In the rows, 128 means zero.
Known rows, with every way that one mark hangs from another
vavev[gefet]: [116 142 124 126 131 127 124 134 140 110 126 149 123 120 122 124 119 126
 106 129 143 147 127 120 132 128 125 133 117 127 142 117 128 111 132 124
 134 129 121 118 121 135 129 104 126 130  96 116 119 132 133 127 124 114
 126 125 117 111 119 125 120]
vavev[biru[gigot] gefet]: [115 149 132 125 136 128 118 136 138 105 131 190 132 119 103 119 123 120
  80 133 153 142 122  98 126 133 135 121 115 125 151 120 134 101 136 119
 131 134 116 124 114 139 135 127 116 132  95 108 121 137 153 122 136 110
 130 137 114 106 103 126 118]
gefet[vavev vosi]: [115 144 109 129 123 139 124 134 147 123 124 181 109 131 122 124 127 111
 117 124 119 119 138 147 143 119 116 111 109 130 137 151 127 106 131 137
 132 126 140 135 120 125 136 117 144 137  95  99 136 114 118 131 113 102
 118 112 123 128 134 121 132]
nofu[vosi[dezur[vavev]]]: [122 142 122 123 110 125 117 136 142 123 127 163 105 142 120 136 116 127
 140 119 102 123 139 129 151 117 124 137 115 144 146 125 128 161 134 121
 127 128 130 135 123 145 142 100 166 116 100 111 118 103 123 136 144  78
 137 130 125 120 125 122 146]
gigot[biru]: [100 140 139 130 131 136 123 136 146 117 123 163 121 125 128 129 117 142
 120 125 125 131 125 126 124 124 118 146 115 138 152 131 129 130 128 131
 132 120 127 113 126 138 126 126  97 132 104 115 146 130 129 116 124 121
 127 119 125 124 132 132 130]
dezur[vavev[biru[gigot] gefet[vosi]]]: [117 153 114 129 125 127 117 140 144 107 133 217 127 128  97 113 125 110
  75 129 133 137 133 102 139 124 139 113 109 120 155 128 130 123 150 122
 131 130 119 131 110 145 137 128 136 134  87  96 130 110 145 130 137  86
 122 138 121 109 118 119 121]
befo[vavev[biru[gigot] gefet[vosi]]]: [117 151 126 122 135 115 118 147 138 113 126 213 126 116  78 119 130 104
  58 134 137 131 124 104 135 130 131 102 111 114 143 127 133 120 152 126
 136 137 116 124 113 148 133 143 129 142  91  99 125 138 151 122 122 101
 113 131 111 104 100 116 106]
bivu[vosi[dezur nofu]]: [112 139 120 122 113 128 125 141 137 111 127 185 113 124  90 130 115 126
 146 129 135  98 149 136 133 114 133 152 107 142 139 115 121 140 124 129
 139 124 131 148 126 150 147 122 157 122 104 124 119 127 126 127 136  97
 143 136 117 122 118 120 134]
bivu[vosi[dezur[vavev]]]: [119 140 120 123 115 141 123 137 140 107 129 150 108 132  90 127 113 133
 149 122 115 132 134 125 139 114 133 143 106 142 149 131 123 173 137 121
 135 126 131 137 124 152 136 102 155 121  95 114 127 109 119 135 149  85
 144 135 117 117 133 123 141]
vosi[dezur[vavev[gefet]]]: [117 145 115 128 118 136 118 137 141 110 129 154 112 135 108 127 120 130
 115 121 130 145 134 118 139 115 132 142 116 131 146 115 128 156 141 120
 131 127 127 131 118 145 129  87 158 121  90 112 111 119 127 132 142  98
 134 133 120 118 126 123 143]
befo[vavev]: [115 139 134 122 130 130 122 144 137 120 120 124 118 118 107 132 121 123
 110 126 108 129 120 127 136 128 118 113 115 135 142 125 127 148 147 129
 138 131 127 120 128 144 121 117 124 132 100 113 135 134 129 124 109 124
 122 120 120 120 119 119 129]
gefet[vavev[biru[gigot]]]: [114 148 128 127 133 147 121 130 143 117 126 191 125 126 105 123 127 110
  95 129 131 122 124 115 131 130 130 105 112 138 150 142 132 107 138 129
 132 130 128 129 116 125 139 125 117 136  95 102 138 129 144 125 129 105
 136 127 123 121 118 124 140]
gigot[biru[vavev[gefet[vosi[dezur]]]]]: [ 97 147 133 129 126 107 121 138 143 115 128 203 118 136 110 127 125 135
  85 129 151 134 144 133 125 114 123 144 112 117 141 134 135 141 126 135
 132 122 122 130 111 145 132 132 141 134  96 102 115 141 143 112 144 109
 108 115 114 119 135 124 115]
befo[vavev[biru[gigot] gefet]]: [116 148 131 121 137 125 116 145 137 109 124 180 128 113  84 123 127 115
  64 136 137 136 116  93 133 133 134 107 117 123 147 114 133 133 152 122
 138 137 112 116 116 146 129 130 120 137  94 110 125 148 157 120 126 111
 122 134 112 101  98 120 114]
vosi[dezur nofu]: [113 140 116 125 112 124 122 142 137 119 123 175 111 131 113 133 118 124
 125 124 136  93 151 138 130 115 128 147 111 139 140 111 123 129 126 130
 135 124 134 143 128 145 147 115 165 121 101 126 113 129 125 120 126 116
 139 132 123 134 117 121 145]
nofu[vosi[dezur[vavev[biru gefet]]]]: [126 146 110 125 111 130 116 134 142 113 128 210 118 137 117 127 119 117
 105 126 128 132 142 100 149 125 137 145 121 137 148 114 133 158 141 112
 126 135 118 139 113 143 144 102 169 119  96 105 106 113 135 137 154  70
 129 137 117 106 113 126 131]
befo[vavev[biru gefet[vosi[nofu]]]]: [117 147  99 122 117 122 125 149 142 116 118 227 126 115  91 121 131  99
  71 138 130 103 148 109 137 127 128 120 115 121 140 113 126 129 147 125
 139 135 119 138 117 145 145 137 155 135  92 106 120 137 137 124 105 100
 109 129 117 116 102 112 109]
vavev[biru[gigot] gefet[vosi[nofu]]]: [111 151 108 127 120 113 123 145 142 109 131 250 132 120  97 114 126 103
  72 136 151 107 148 111 130 124 134 121 110 120 143 116 128  90 134 129
 135 131 119 135 111 142 153 147 144 133  93 105 120 128 147 117 127  96
 120 137 118 114 101 112 112]
vosi[dezur[vavev[biru[gigot]]] nofu]: [113 149 116 128 105 132 116 145 140 112 127 209 122 137  96 126 120 115
 102 125 125  95 144 113 133 114 144 134 110 141 157 111 125 152 143 122
 134 128 126 147 119 152 149 126 158 119  90 116 122 118 139 124 143  97
 150 145 128 128 116 118 157]
gefet[vavev vosi[nofu]]: [111 144  95 127 109 137 127 138 150 125 125 205 114 128 123 126 129 108
 112 127 113  90 154 150 140 115 118 115 109 132 136 139 123 104 127 139
 135 124 141 150 121 126 151 121 157 133  93 106 133 114 117 129 109 100
 120 118 129 134 132 116 135]
gigot[biru[vavev[gefet]]]: [ 96 145 143 129 140 119 124 134 141 110 128 165 130 124 122 123 121 140
  82 133 141 145 127 115 124 127 119 139 118 128 144 124 133 139 127 131
 133 120 116 105 116 136 120 125  94 134  99 105 128 147 148 112 137 123
 119 114 119 112 136 128 115]
vosi[dezur[vavev[biru gefet]] nofu]: [117 147  96 130 107 141 122 141 141 108 127 212 125 132 101 125 122 114
 100 128 137 109 152 103 134 119 141 150 117 134 151 101 125 159 142 118
 133 130 122 142 117 145 152 101 170 119  91 114 106 125 129 130 136  90
 139 145 123 124 123 121 143]
nofu[vosi[dezur]]: [121 138 132 121 117 116 116 135 139 125 125 169 107 137 129 137 117 126
 133 124 124 120 140 134 143 122 123 138 115 142 139 126 131 131 124 124
 129 128 131 138 124 142 137 115 164 118 107 113 115 119 128 129 140  92
 129 124 116 117 113 123 135]
gefet[vavev[biru[gigot]] vosi[nofu]]: [112 151 106 128 111 132 122 142 148 120 127 246 122 128 104 119 130  96
  84 132 129  86 150 129 137 119 130 106 106 131 143 138 126  95 132 135
 133 128 131 150 115 130 156 146 144 136  90 105 136 121 139 123 121  96
 124 128 126 128 120 115 134]

Rows
[118 149  85 129 107 132 125 140 147 111 128 230 130 125 110 114 126 103
  85 130 129 108 153 109 137 121 135 132 113 126 148 117 123 131 144 124
 134 130 124 142 115 142 152 122 157 130  86 101 126 111 125 132 126  83
 121 137 126 117 123 119 123] | dezur[vavev[biru gefet[vosi[nofu]]]]
[117 146  94 127 110 119 124 143 140 115 123 246 117 128 110 123 127 106
  90 131 157  99 161 120 128 118 136 148 114 123 140 109 128 112 134 125
 134 132 125 154 115 145 157 129 182 127  95 112 110 130 129 126 129  93
 118 135 116 125 108 117 121] | vavev[biru gefet[vosi[dezur nofu]]]
[ 92 147 122 128 124 107 130 143 145 114 129 218 133 126 111 120 125 127
  84 136 140 108 152 131 126 117 120 136 111 120 140 124 126 126 124 138
 136 120 120 125 114 140 144 145 126 136  96 102 125 139 143 108 129 111
 108 117 121 123 135 120 108] | gigot[biru[vavev[gefet[vosi[nofu]]]]]
[114 142 109 131 101 136 121 143 142 117 126 167 113 137 105 131 117 124
 131 119 116  99 151 131 138 110 131 147 112 143 148 111 121 161 137 128
 134 123 136 141 124 149 149 102 171 116  95 120 118 113 120 129 133 104
 146 136 132 135 127 118 158] | vosi[dezur[vavev] nofu]
[114 147  92 127 110 142 129 136 149 126 124 232 122 129 118 119 129  98
 102 131 124  83 154 131 138 123 125 118 112 134 141 138 125 106 132 135
 135 128 135 155 120 127 153 133 158 133  93 101 138 120 121 129 111  96
 119 124 127 134 127 117 134] | gefet[vavev[biru] vosi[nofu]]
[107 146 113 124 111 102 123 143 137 114 128 206 121 132 106 123 124 113
  92 131 149 108 162 138 129 112 127 136 110 120 131 114 126 129 127 136
 134 125 127 144 114 147 147 129 183 127  94 107 104 138 138 120 136 109
 120 124 117 124 123 114 120] | biru[vavev[gefet[vosi[dezur nofu]]]]
[113 144  98 129  97 124 120 147 144 121 125 198 107 140 106 127 121 118
 125 118 115  90 158 142 138 106 130 139 107 134 143 123 121 149 136 133
 134 125 137 152 121 152 154 116 185 120  91 113 124 104 113 129 129  91
 135 132 132 137 131 114 152] | gefet[vosi[dezur[vavev] nofu]]
[112 144 102 129 113 115 127 143 142 114 126 209 120 121 115 121 123 115
 104 131 138 111 152 134 138 119 124 130 113 122 137 117 123  97 126 131
 136 126 128 138 117 138 147 124 155 132  96 110 118 121 127 123 115 102
 116 127 120 119 113 117 113] | vavev[gefet[vosi[nofu]]]
[116 151 121 131 121 134 114 139 139 104 132 198 122 134  93 122 122 121
  85 125 144 141 131  97 135 119 144 134 113 128 155 114 131 151 148 116
 130 132 119 132 112 149 137 108 148 124  86 110 111 125 145 129 153  92
 141 144 117 112 113 125 138] | vosi[dezur[vavev[biru[gigot] gefet]]]
[115 146  90 129 104 140 124 139 147 126 123 252 108 136 113 129 131 100
 105 127 133  79 161 135 137 114 131 135 110 134 141 134 125 121 132 133
 135 128 138 162 117 134 157 127 187 127  92 107 126 122 118 129 124  93
 126 125 123 142 125 116 142] | gefet[vavev[biru] vosi[dezur nofu]]
[123 145 115 124 111 124 115 136 141 114 129 177 110 139 120 133 119 129
 126 124 120 139 142 117 152 118 130 141 118 135 142 117 130 160 134 118
 126 130 123 132 118 143 141  92 171 119  97 108 103 109 129 137 152  73
 128 132 118 106 119 124 133] | nofu[vosi[dezur[vavev[gefet]]]]
[119 146 109 122 125 123 119 148 137 117 120 210 110 126  92 128 130 107
  75 130 141 125 137 111 135 126 131 127 115 118 140 117 133 142 150 122
 135 138 121 136 115 151 136 123 170 134  92 107 116 142 136 128 126 101
 107 129 107 114 107 117 114] | befo[vavev[biru gefet[vosi[dezur]]]]
[127 144 117 125 108 131 116 133 143 122 126 192 112 141 120 131 119 115
 122 124 109 116 139 111 146 124 130 143 118 148 152 128 131 164 139 117
 126 132 126 142 120 145 143 110 168 117  99 110 120 107 126 136 148  75
 133 133 124 119 116 124 144] | nofu[vosi[dezur[vavev[biru]]]]
[107 149 150 126 139 108 118 137 133 104 136 151 135 123  99 121 121 127
  78 132 147 151 123 115 128 127 126 108 109 124 140 122 133 118 133 130
 134 127 117 111 112 141 129 126 118 133  96 104 117 142 162 117 137 123
 131 124 116 104 121 120 118] | biru[gigot vavev[gefet]]
[115 146 143 121 137 128 115 145 136 114 121 168 125 118  89 127 124 113
  74 132 121 120 115 105 134 134 128 102 113 133 150 126 132 138 155 123
 138 133 119 120 122 149 128 139 114 134  97 110 139 141 153 123 123 117
 128 131 118 114 102 117 127] | befo[vavev[biru[gigot]]]
[118 146 106 129 123 123 119 139 140 115 125 223 115 129 111 121 125 111
  87 127 161 130 144 116 129 124 132 142 114 121 144 121 132 115 136 123
 131 132 126 144 113 145 142 120 167 127  93 108 115 131 130 127 132  97
 114 130 111 121 111 122 117] | vavev[biru gefet[vosi[dezur]]]
[121 148 110 130 126 146 121 133 143 107 129 172 132 126 110 117 121 116
  96 128 132 142 127  95 133 131 134 134 119 133 155 119 129 143 148 115
 131 133 117 124 116 139 133  99 128 129  90 104 125 117 134 133 130  96
 128 137 124 108 129 126 130] | dezur[vavev[biru gefet]]
[113 143 106 129 114 136 120 137 145 126 124 197  99 140 118 130 128 116
 118 120 125 116 145 152 143 113 122 126 107 128 137 147 128 120 130 135
 131 126 140 149 118 133 141 109 171 132  93 108 124 117 116 133 123  99
 122 116 120 134 131 122 140] | gefet[vavev vosi[dezur]]
[103 152 129 125 122  96 119 146 138 108 134 206 134 125  96 118 125 111
  79 135 147 117 150 133 134 119 128 110 107 117 134 119 128 103 129 138
 136 126 121 131 111 143 149 148 142 136  93 102 118 135 157 113 134 111
 120 124 119 112 116 110 109] | biru[gigot vavev[gefet[vosi[nofu]]]]
[117 151 116 128 114 125 113 144 141 114 130 217 114 141  98 121 123 114
  92 120 126 114 139 118 134 114 137 124 107 129 154 133 130 140 148 124
 129 129 129 143 114 155 142 133 163 129  87 102 133 107 133 127 148  88
 133 137 123 127 121 117 144] | gefet[vosi[dezur[vavev[biru[gigot]]]]]
[ 96 147 135 130 134 109 124 137 145 114 129 191 129 128 119 120 125 133
  83 133 147 137 136 126 129 122 116 136 113 118 142 137 133 128 125 131
 132 120 119 118 111 140 127 141 114 140  97  96 129 136 141 112 131 111
 106 111 117 117 136 125 105] | gigot[biru[vavev[gefet[vosi]]]]
[116 151 123 129 129 137 116 136 142 104 132 184 135 126  98 114 123 120
  78 128 134 145 122  94 134 128 139 121 113 130 157 118 129 135 148 117
 130 132 114 120 113 142 135 115 120 131  88 104 124 121 149 128 139  96
 137 140 121 106 116 122 132] | dezur[vavev[biru[gigot] gefet]]
